Every row comes from one small tree of marks. The marks that hang from a mark follow it in brackets, in alphabetical order. Every link used is in the known rows. Which tree was each row made from?
Known rows:
reger{gegez}: [  6 -10   4   7   4  10   1   5   3   0  -9  -3   4   7  -6 -12   5   4
   9  10   1  -4  -2  -2  -4   7 -11   5   1   0   1  -9   9  10   7  -5
   5]
zodu{fegi gari libiriv zufireg{reger{bagis gegez}}}: [  5  29  20   2  -4  -4   2  13  13  10  -8 -15   1  -9  -1  -6   7 -13
  11   5   0   2 -28  -9  -3   6   3   3   5  -9   3  -7  14  -2  46   7
  20]
zodu{bagis gari{bada} zufireg{reger{gegez}}}: [ 12  23  22   4  -1  -1   3  23   1  -4 -12  -4   2  -3   1  -6   7  -3
   8   4  -1  -3 -13  -2  -1   5 -11   1   5   8   0  -8  17   0  44   7
   8]
zufireg{reger zodu{bagis libiriv}}: [ -5  15   0   6   1 -15   1  12   0 -15  -9  -3 -10   9  -4 -15  -6  16
 -11  21  -8   0  -5  -1  12  -9   8   6   2  -6   0  -9   6   3  24   4
   8]
voge{vimul zodu{fegi zufireg}}: [  2  19   4   6  -2   1   4   9   8   4 -25  -7  17  -4  -6 -10   1  12
   1   4  11   3 -18  -3  -6 -15  -4  -8   5  -6  -1 -14  -6 -13  14   2
  13]
vimul{voge}: [  5  -9  -6   8   4   6   4   8   5  -4  -7   5  10   8  -6 -16   5   5
 -13   9 -12  -3  -6  -3   1 -11   1   8  -8   1  -2  -9   1   2   8  -8
  -2]
gari{bada zodu{fegi libiriv zufireg}}: [ -1   6   1   4  -5  -1  14   8   6   0  -9  -5   8  -9   1 -11   1   7
 -21   3   1   1  -4  -1  -3   1  -1  -3 -16 -15   4 -11   1   1  33   4
   2]
fegi{zodu{gari{bada} libiriv zufireg{reger}}}: [  3  29  10   5  -3  -4   7  24   7 -21 -23   0   4  -3  -4  -9  -3  -9
  -6  -2 -10   1   9  -4   7 -12   2  -4  -4   7  -1  -8   6  -4  43   8
   6]
libiriv{reger}: [  6  -2   6   5   4   6  -2   9  -1  -2 -17  -2  14   9  -5 -14   1  15
  13   7  -4   1  -3   1  -4   5 -10   6  -5  -9   1  -7   1   2  -1  -8
   3]
libiriv{reger{gegez} zodu{bagis fegi gari zufireg}}: [  3  23  26  -1   2  13   6  10  15  23  -9  -7  18 -13  -9  -8  11  12
  18   2   5   5 -27  -9   3  20 -15   2   7   0   3  -6  17  11  20   5
  19]
libiriv{zodu{gari zufireg}}: [ -3   4  12   1  -3   4   5   8  15   4 -18  -1  18  -4 -14 -13   8   5
   0   2  -1  -1  -2  -8  -2  -7  -9   1  -4  13   0  -9   6   0  31  -3
   8]
fegi{zodu{libiriv}}: [  0   7 -10   8   6   6   3  10   7 -10 -11   1  -1   3  -7 -13  -5   2
  -9   6 -10   2  14  -8  14 -11   7   4  -2  -1   0  -7   1   6   7   2
   9]
zufireg{reger{bagis libiriv{zodu{fegi gari{bada}}}}}: [  2   9  36   0 -10  -3  15  11  -2 -21 -11  -7  -1 -15 -14  -4   1 -15
  17   8  -1  -1  -3   3 -11   3 -15  -6 -17 -11   3 -11  10  12  39   9
   4]
fegi{zodu}: [  4  -5  -1  11   3  12   4   8   1 -12 -12   5   2   5 -11 -15   0   3
  -8   6  -6  -1  11  -5   7 -11  -5  -1   1   5  -1  -9   4   3   2   0
   5]
gegez{reger{bagis{zodu} libiriv}}: [ 14  12   6   5  -4   8  -2   1   3 -11  -2  -9 -15   6  -9  -8  -2  -5
  11   9  -7   3  -2  -5 -11  -4   0   6 -12 -21   4  -9  16  12  15   4
  21]
bagis{zodu{libiriv zufireg{reger}}}: [ -1  16  -1   4  -5  -9  -1  13   9  -9 -22  -5   3  10  -1 -15  -3  12
  -7   6  -9   8  -9  -4  -4 -11  11   4  -4 -11   0 -10   5  -2  26   3
  12]
gegez{reger}: [  9  -3   1   7   4   1  -3   4  -1  -7 -10   0   2  10  -7  -8  -2   6
   9   6  -3   0  -4  -2  -1  -4  -2   6  -9   0   2  -7   4  -2  12  -2
   8]
libiriv{zodu{bagis}}: [ -2  -6   4   6   4   4   6   5   6   3  -5   2   2  -1 -11 -13   3  21
  -1  11  -4   2   3  -5   9  -6  -7   7  -5   4   0  -8   6  15  11   1
   9]
zodu{fegi gari libiriv{reger{bagis gegez}} zufireg}: [  9  34  16  -3  -1  10  -1  10  18  24  -8 -17  11 -14   1  -6   8  -8
  21   0   2   3 -25 -10  -3  16  -3   8   4 -19   4  -3  14   3  33   2
  22]
zodu{bagis fegi libiriv{reger} zufireg}: [ -3  35  -5   1   9   2  -3  14  12  25  -8 -12  10  -8   5  -8   3  17
  -1   1  -6  11 -27  -7  11   8   8   9   0 -20   4  -3   2  -3  17   8
  17]
bada{gari{zodu{bagis zufireg}}}: [  1   7   7  12  -6  -1   3  10  -6  24  -5  -4   0   5  -2 -14   4  19
 -19  11  -5   4 -14  -7   5  -7   0   4  -2  -4  -1  -8   9  -2  29   2
  11]
zodu{libiriv}: [ -1   5 -11   5   5  -1  -1   9   8  -3 -12  -4   4   5  -4 -12  -2   9
  -3   8  -7   1   5  -3   6  -7   7  11  -7  -8   2  -6  -1   4  15  -2
   6]
reger{bagis gegez}: [ 11  -8   9   8   3  11   1   2   3   3  -2  -6  -2   2  -4 -11   7  -4
  13  11   2  -5  -4  -5  -7   5 -13   7   1  -9   2  -8  15  14  17  -4
  12]
voge{zodu{bagis fegi gari zufireg{reger{gegez}}}}: [  6  32  25   7  -5   0   4  18   8   3 -16  -9   5  -2  -8  -7   6   3
  12  10   2   5 -31  -3  -4  -4  -8  -5  12  -1  -3 -13  12  -6  33  12
  17]
reger{gegez libiriv{zodu{zufireg}}}: [ -9   4  14   1   3   7  10   0  19  -3  -8  -5   8  -5  -7 -12   5  -3
   9  10   3   4  -1  -5 -11  16 -12   3  -5  -1   4 -11  11  19  18   3
  14]
zodu{fegi gari{bada} zufireg{reger}}: [  4  13  21   3  -8  -5   6  21  -3  -6 -22  -4  14  -6  -4  -5   6  -4
   3  -2  -1  -1 -19   3  -8  -1 -10  -9  -6   0   2 -11   3 -15  44   4
   0]
fegi{zodu{bagis libiriv zufireg{reger}}}: [ -3  34  -5  10   6  -6   2  20  11  -5  -9   0  -8   0   0 -13  -3   6
 -13   7 -13   9  -6 -10  17 -11  12   3   6   0  -2  -6   4  -2  29  14
  18]

Write each row's tree:
[ 12  15  -2   4  -5   5  -1   0   7   5  -3 -11 -10   1  -6  -6  -2   5
   5   3  -6   7 -17  -8   1  -6  11   6 -10 -24   6  -6  12   7  19   3
  22] => gegez{reger{bagis{zodu{fegi libiriv}}}}
[  2  -8  11   6  -6   4  15   6  -1   1 -10  -3  11  -7  -2 -13   7  10
 -17   1   6  -2  -9   0 -11   2 -12  -9 -13 -10   3 -14   3  -2  29   1
  -2] => gari{bada zodu{fegi zufireg}}
[ -4   0  21   6  -3  -6   9   3   3 -24  -7  -2  -6  -1 -12 -12  -2  -5
  13  18  -6   3   3   0 -11   0 -10   1 -13 -11   1 -10   7  16  22   4
   9] => zufireg{reger{bagis libiriv{zodu}}}
[ -5  23  -7   6   0  -2   8   8  11  21   1  -7  -1  -8   0 -13   3  18
 -27   7  -3   6 -17  -9  10  -4   9   4  -3 -13   2  -8   3  -1  27  12
  16] => gari{zodu{bagis fegi libiriv zufireg}}
[ 19   0   6   7  -5   8  -3  -1   1  -3  -6  -5 -10  10  -9 -10   0   3
  11   5  -4   1  -6  -6  -8 -11  -1   5  -9 -11   3  -8  16   7  18  -3
  17] => gegez{reger{bagis{zodu}}}
[ -1  25  21   1  -6  -6   8  23  -1 -10 -18  -8   6 -10  -4  -3   4 -15
   3   0  -2   2 -13   4 -11   4  -8  -9  -9  -8   2 -13   3 -10  42  12
   4] => zodu{fegi gari{bada} zufireg{reger{libiriv}}}
[  4  19 -17   8   6   2   5  11  15  -6  -8  -1   0   4  -4 -13  -4  14
 -11  15 -18   5  -4  -4  12 -21  15  16  -7  -9  -6  -7   1   6  16   2
   8] => vimul{voge{zodu{bagis libiriv}}}
[ -6  12  -9   4   4  -3   4   6   6   7  -1  -7  -5  -2  -6 -12  -1  15
 -17  13  -3   2 -13  -5  17  -4  10   5   1 -15   3  -9   5   1  18   7
  12] => zufireg{zodu{bagis fegi libiriv}}
[ 11  44   4   1   4   9   2  25  10   2 -15  -5   6 -10   1  -9  -2   2
  -1  -5 -11   4   5  -9  18  -1   0   6   1  -1   1  -1  11   2  31   8
  14] => fegi{zodu{bagis gari{bada} libiriv{reger} zufireg}}
[  5  30   6   4  -2   4   2  16  11  15 -15  -9   8  -8 -10  -7   7   8
  -3   3   0   5 -23  -6   3 -15  -3  -1   6  -2  -2 -12   4 -12  32  11
  14] => voge{zodu{bagis fegi gari zufireg}}
[ 20  18  25  -2 -13  14   4  14   0   8 -18 -13  11  -9  -5  -9  10  -1
  12  -8   1   1 -19  -4 -13   5 -13  -3  -7 -20   3  -9  17   1  32  -1
  10] => libiriv{reger{bagis{zodu{fegi gari{bada} zufireg}}}}
[  3  42  10   6  -2  -7   5  23  13 -12 -14  -3   1   0  -7 -11   1  -4
  -6  14 -17   6 -16  -1  -2 -19   6   5  -1  -2  -8 -11   6  -6  36  12
  11] => vimul{voge{zodu{bagis gari zufireg{reger{libiriv}}}}}
[  1  31 -17   6   7   0   4  12  21   4 -10  -2   5   1   1 -14   0  13
 -17  11 -16   9 -12  -7   9 -20  17  15  -4  -8  -5  -7   1   2  28   7
  14] => vimul{voge{zodu{bagis libiriv zufireg}}}
[  1  10  -4  11  -4  -5   3   9  -6  15  -4  -6 -10   7  -3 -12  -5  23
 -16  16 -12   2  -3  -5  16  -9  11  12  -7 -11  -1  -5   7   7  20   2
  10] => bada{gari{zodu{bagis libiriv}}}
[  7  25  22   1  -6  -6   5  20   1 -17 -12  -9  -2  -8  -2  -6   5 -23
   9   4  -6  -2  -3   1 -14  -2 -10  -2 -10  -8   1  -9  11  -1  54   8
   7] => zodu{gari{bada} zufireg{reger{bagis libiriv}}}
[  4  43  10   6   3   2   0  23  16   0  -8  -4  -5  -4  -3 -10   1  -5
  -3   7  -9   4  -9 -12  18  -5   5   4  15  11  -2  -5  17   4  35  13
  22] => fegi{zodu{bagis gari libiriv zufireg{reger{gegez}}}}
[ -9   8  25  10 -13 -12  10  11 -12   2 -14  -8   0   3  -6 -10  -1   4
 -12  14  -4   8 -23   1 -12   3  -1  -8 -10 -18   0 -14   4  -9  28   9
   7] => bada{gari{zodu{fegi zufireg{reger{libiriv}}}}}
[  3  51  -1   2   5   0  -1  15  14  13 -21 -14  13  -9   1  -8  -5  23
   8   5   3  10 -23  -6   8  -5   6   4   6 -19  -1  -6  -4  -4  11   7
  25] => voge{vimul zodu{bagis fegi libiriv{reger} zufireg}}
[  1  42  -8   4   5   6  -1  20  17  14  -5  -4  -2  -8  -5 -10   2   1
 -16   0 -13   3   0 -14  25 -17  11   7   8   9  -2  -3   8  -2  33  12
  22] => fegi{zodu{bagis gari libiriv zufireg}}
[  9  10  27  -1  -6   6  11   3   2 -11  -3  -8  -5 -16 -15   2   0 -15
  22   1  -1  -1  -2   0  -8   6 -13  -2 -21 -10   6  -8  14  14  37   6
  12] => gegez{reger{bagis libiriv{zodu{fegi gari{bada}}}}}
[  0  27  13   0  -4 -11   6  22   5  -5 -23  -9  11  -8  -1  -5   1  -4
  -1  -3  -4   3 -15   1  -1  -3   2  -3  -7  -5   3  -8   1 -11  48   7
   3] => zodu{fegi gari{bada} libiriv zufireg{reger}}
[  8  11  31  -3  -8  11  11   8   7   5 -16  -7  19 -18  -9  -6  10  -1
  20  -5   4   1 -13  -3 -11  12 -20  -3 -12 -12   5  -6  11   7  38  -2
   7] => libiriv{reger{bagis} zodu{fegi gari{bada} zufireg}}
[  6  19  16   8  -2   4   5   8  -6  25  -3 -12  -1   0  -1  -9  -4  23
   4  15  -5   6 -25  -4  10  18   2  10  -1 -26   3  -4  15  14   6   2
  15] => bada{gari{zodu{bagis fegi libiriv{reger{gegez}}}}}
[  9  11   8   1  -1  12   2   4  10   7 -15 -11   7   4  -3 -12  -1  15
  15   6  -1   7 -17  -4  -3  16  -1   7  -1 -26   5  -8  13  18  -7  -1
  15] => bagis{zodu{fegi libiriv{reger{gegez}}}}
[ -5  -7  15   3   3   9  11  -1  12 -11  -7  -3   3   0 -13 -11   0  -1
  17  15   1   0   8  -2  -7  12 -13   5  -8  -3   3 -11  11  27   5   0
  10] => reger{gegez libiriv{zodu}}
[  2  18   3  -1  -3   0   7  16   1   1  -6  -9  -3 -10  -7  -7   0   6
 -14   7  -2  -5  -6  -2  15  -5   2   2  -3  -8   3  -9   9   1  36   7
   5] => zufireg{zodu{bagis fegi gari{bada} libiriv}}
[  5   9  34   4  -9   0   7   8  13  -3 -11  -3   7  -4 -10 -12  10  -8
  19  10   3  -1 -11  -8 -12   3 -15   0   1   9   0  -9  19   9  44  -1
  15] => libiriv{zodu{gari zufireg{reger{bagis gegez}}}}
[  5  27  16   1  -7  -8   6  18   5  -1 -15 -13   3 -13   1  -3   4 -12
   4  -1  -4   2 -17  -2  -4  -3   1  -1  -8 -13   4  -7   7  -8  57   8
   9] => zodu{fegi gari{bada} libiriv zufireg{reger{bagis}}}
[  3   2  17   1  -2   7  12  14   0   2  -9  -1   6 -14 -14  -5   6  10
   1   1  -1  -3  -4   0   9  -2 -12   0  -9   3   2  -8   9   9  27   6
   3] => libiriv{zodu{bagis fegi gari{bada}}}
[ 11  25   7   0   0   5  -4  12   9   7 -10 -12   6  -2  -5 -10   0  -1
  19   5  -8  -1  -2  -6   4  -2  -2  13  -4 -14   1  -1   8   5  24  -4
  12] => zodu{gari libiriv{reger{bagis}}}
